Each row was made from one small tree. Brackets hold a mark, then the marks that hang from it, in alphabetical order. Every link used is in the known rows. Write each row's tree.
Known rows
{terif kesoz pokura}: [ 26.9 -17.5  14.8 -21.8  13.3 -21.5 -11.7 -36.2 -21.9  -5.6  -9.3  10.4
   5.6  11.3 -22.4  22.6]
{puroza {nimi fimev}}: [ 36.5 -22.4 -19.2 -44.9  10.3 -41.3 -26.0 -39.9 -32.6   5.4   0.0  14.8
   0.2   9.4 -29.8  -1.4]
{fimev nimi}: [ 22.7 -18.7 -10.6 -40.4  13.9 -35.8 -18.2 -43.3 -16.5  -6.6  -7.1   1.6
   6.5  14.0 -31.8   3.1]
{pokura {nimi puroza} {terif fimev {kesoz tera}}}: [ 42.6 -62.4  43.4 -14.6  11.1 -22.0 -13.6 -27.3 -49.3 -15.2  16.4  19.7
 -36.8  15.1 -15.9  45.6]
{terif fimev {kesoz tera} {pokura {nimi puroza}}}: [ 41.1 -52.5  42.6 -25.7  22.1 -10.0  -2.7 -43.7 -38.1 -10.4  21.5  10.8
 -28.9   7.2 -18.7  43.0]
{kesoz {tera {fimev {nimi puroza}}}}: [ 17.0 -39.8  -4.7 -42.7  14.6 -44.5 -46.2 -30.8 -20.1   0.9  15.4  -8.4
 -23.7  11.7 -29.6  -3.9]
{tera {fimev nimi}}: [ 13.8 -34.5 -18.4 -40.0  15.0 -45.9 -44.9 -30.9 -15.9  -1.4  -3.1  -3.3
   8.2   9.2 -34.3  -6.8]
{kesoz {tera {fimev nimi}}}: [ 12.3 -32.3 -14.2 -49.7  12.3 -44.1 -35.6 -36.5  -3.0   0.3  -0.3  -6.1
 -11.3   8.5 -39.3  -4.2]
{terif fimev {kesoz tera} {pokura nimi}}: [ 36.7 -46.3  34.9 -33.7  19.8  -9.0   7.9 -49.2 -21.0 -11.1   6.4  13.5
 -17.0   4.7 -28.9  44.6]
{pokura {nimi puroza} {tera fimev} {terif kesoz}}: [ 22.4 -62.2  35.5   4.7  10.5 -16.6 -63.0 -10.3 -24.9 -17.4  -4.4   1.5
 -23.1  14.2 -15.2   9.1]
{terif fimev kesoz pokura}: [ 34.3 -28.2  22.6 -28.1  17.8 -28.7  -1.5 -34.5 -36.2  -2.0  -1.0  18.5
   5.2   4.5 -27.5  34.3]
{pokura nimi tera {terif fimev}}: [ 32.6 -36.1  31.2 -10.1  11.8 -24.5  -8.3 -27.0 -17.8 -19.0  -3.3   8.5
 -12.1  14.0 -35.4   7.6]
{pokura {nimi fimev puroza} tera {terif kesoz}}: [ 38.3 -43.1  29.8   3.8  12.4  -4.2 -43.1 -36.9 -35.0 -11.8  -0.9   0.7
 -25.8  18.7 -13.9  23.3]
{terif fimev kesoz {pokura {nimi puroza}}}: [ 43.5 -55.6  38.4 -16.4  24.7 -11.4 -11.8 -37.7 -51.4 -12.1  18.4  14.2
  -8.4   7.8 -14.5  40.9]
{kesoz tera}: [ 23.6  -5.9   4.0 -40.7   1.0 -46.4  -7.7 -36.1   2.4  -3.7  -0.3  16.2
 -16.7  19.1 -34.1  -2.7]
{tera fimev}: [ 15.3 -22.5  -8.7 -31.7   4.1 -57.7 -43.3 -17.5  -9.8  -0.8   1.4  14.5
   3.9  13.5 -32.2 -16.4]

Which tree is each row?
[ 25.6 -68.3  29.0  -9.1   7.8 -25.1 -50.3 -16.8 -34.9 -13.9  11.4   7.7
 -34.9  17.6 -13.9  23.7] | {pokura {nimi puroza} {terif {kesoz {tera fimev}}}}
[ 10.8 -14.5   7.4 -18.8  14.8 -33.8 -34.8 -25.3   4.5  -1.1  -7.9 -10.5
  -0.2   6.6 -37.5 -24.2] | {terif {pokura {tera fimev}}}
[ 16.1 -31.8   9.6 -31.5  12.4 -29.8 -29.1 -30.3  -8.7   2.0  -3.7   2.8
 -13.0   5.4 -29.0  15.9] | {terif {kesoz {tera fimev}} pokura}
[ 19.9 -52.9  18.8 -27.6  17.2 -12.9 -28.4 -39.3  -6.7  -9.7   1.0   1.3
 -14.8   5.3 -25.8  22.4] | {terif {kesoz {tera fimev}} {pokura nimi}}
[ 32.7 -37.9  33.4 -27.8  29.9  -6.1 -16.5 -42.0 -37.2  -4.0  -2.0 -11.8
  -9.7  -2.5 -25.9  30.7] | {terif {fimev {nimi puroza}} kesoz {pokura tera}}
[ 15.6 -43.7  18.1 -21.0  26.5  -9.0 -52.8 -31.1 -22.4  -2.1  -7.9 -23.4
  -7.3   0.4 -23.8   8.9] | {terif kesoz {pokura {tera {fimev {nimi puroza}}}}}
[ 32.2 -38.9  12.8 -38.1  28.4 -15.7  -2.2 -47.7 -42.8  -2.7  -4.6   1.3
   9.1  -0.7 -30.1  44.1] | {terif {fimev nimi} kesoz pokura}
[ 33.9 -34.5  21.7  -3.7  10.2  -4.6 -32.6 -43.6 -17.0 -13.0 -15.0   3.2
 -13.6  15.5 -23.6  24.3] | {pokura {nimi fimev} tera {terif kesoz}}
[ 37.6 -33.7   6.4 -17.7  20.8  -1.7 -18.4 -60.4 -30.3  -6.5   2.9   3.7
   1.7  11.0 -19.2  34.2] | {terif kesoz {pokura {nimi fimev}}}
[ 36.5 -35.5  18.2 -23.7  22.7 -22.2   5.8 -44.4 -30.8 -12.1  14.7   8.5
   2.9   9.5 -30.0  16.4] | {terif fimev {pokura nimi}}
[ 17.0 -52.0  21.3 -10.5  15.7 -21.9 -64.4 -15.1 -34.2  -6.8 -13.1 -13.8
 -16.4   8.0 -20.9  11.1] | {pokura {tera {fimev {nimi puroza}}} {terif kesoz}}
[ 13.9 -35.7   9.6 -23.9   9.0 -31.8 -46.4 -26.5  15.6 -13.6  -5.8   4.6
  -4.3  10.6 -35.2 -21.8] | {pokura nimi {tera fimev}}
[ 11.6 -45.3  10.9 -18.3  14.0 -21.1 -53.1 -20.5 -15.8  -7.7 -28.8 -12.3
  -4.7   4.9 -31.0  13.3] | {pokura {tera {fimev nimi}} {terif kesoz}}
[ 36.4 -30.4  17.7   5.0  11.9 -16.2 -37.0 -38.3 -31.6 -11.4  10.2  -7.1
 -25.6  23.9 -19.5  -1.4] | {pokura {nimi fimev puroza} tera terif}
[ 32.8 -32.6  17.1  -9.0  20.2 -15.4 -15.5 -41.0 -33.9 -15.1  21.9  -1.4
  -9.2  19.2 -15.1   4.0] | {terif {pokura {nimi puroza}}}
[ 35.5 -36.6  24.9 -16.5   7.2 -40.4 -12.6 -18.8 -47.7  -6.4  -6.2  27.2
  -4.1  13.2 -25.5  36.5] | {pokura {terif fimev kesoz}}
[ 31.1 -36.7  19.3 -47.8  25.6 -13.7   6.3 -53.6 -30.0  -0.6  -2.9  -2.3
 -11.0  -0.6 -34.2  46.5] | {terif {fimev nimi} {kesoz tera} pokura}
[ 38.1 -49.0  18.8 -38.4  20.0 -31.4 -24.7 -33.9 -52.0  -3.2   6.8  13.9
  -4.9   5.6 -21.7  39.8] | {terif {fimev {nimi puroza}} kesoz}
[ 37.2 -33.4  26.8  -7.4  23.3   7.9 -31.8 -53.4 -24.0  -7.8   4.7  -8.1
 -16.5   9.3 -16.0  21.3] | {terif kesoz {pokura {nimi fimev puroza} tera}}
[ 35.7 -20.8  -5.0 -17.8  21.3 -12.8 -12.2 -60.8 -27.3  -5.2  12.6  -5.2
   1.9  16.5 -25.2   9.9] | {terif {pokura {nimi fimev}}}
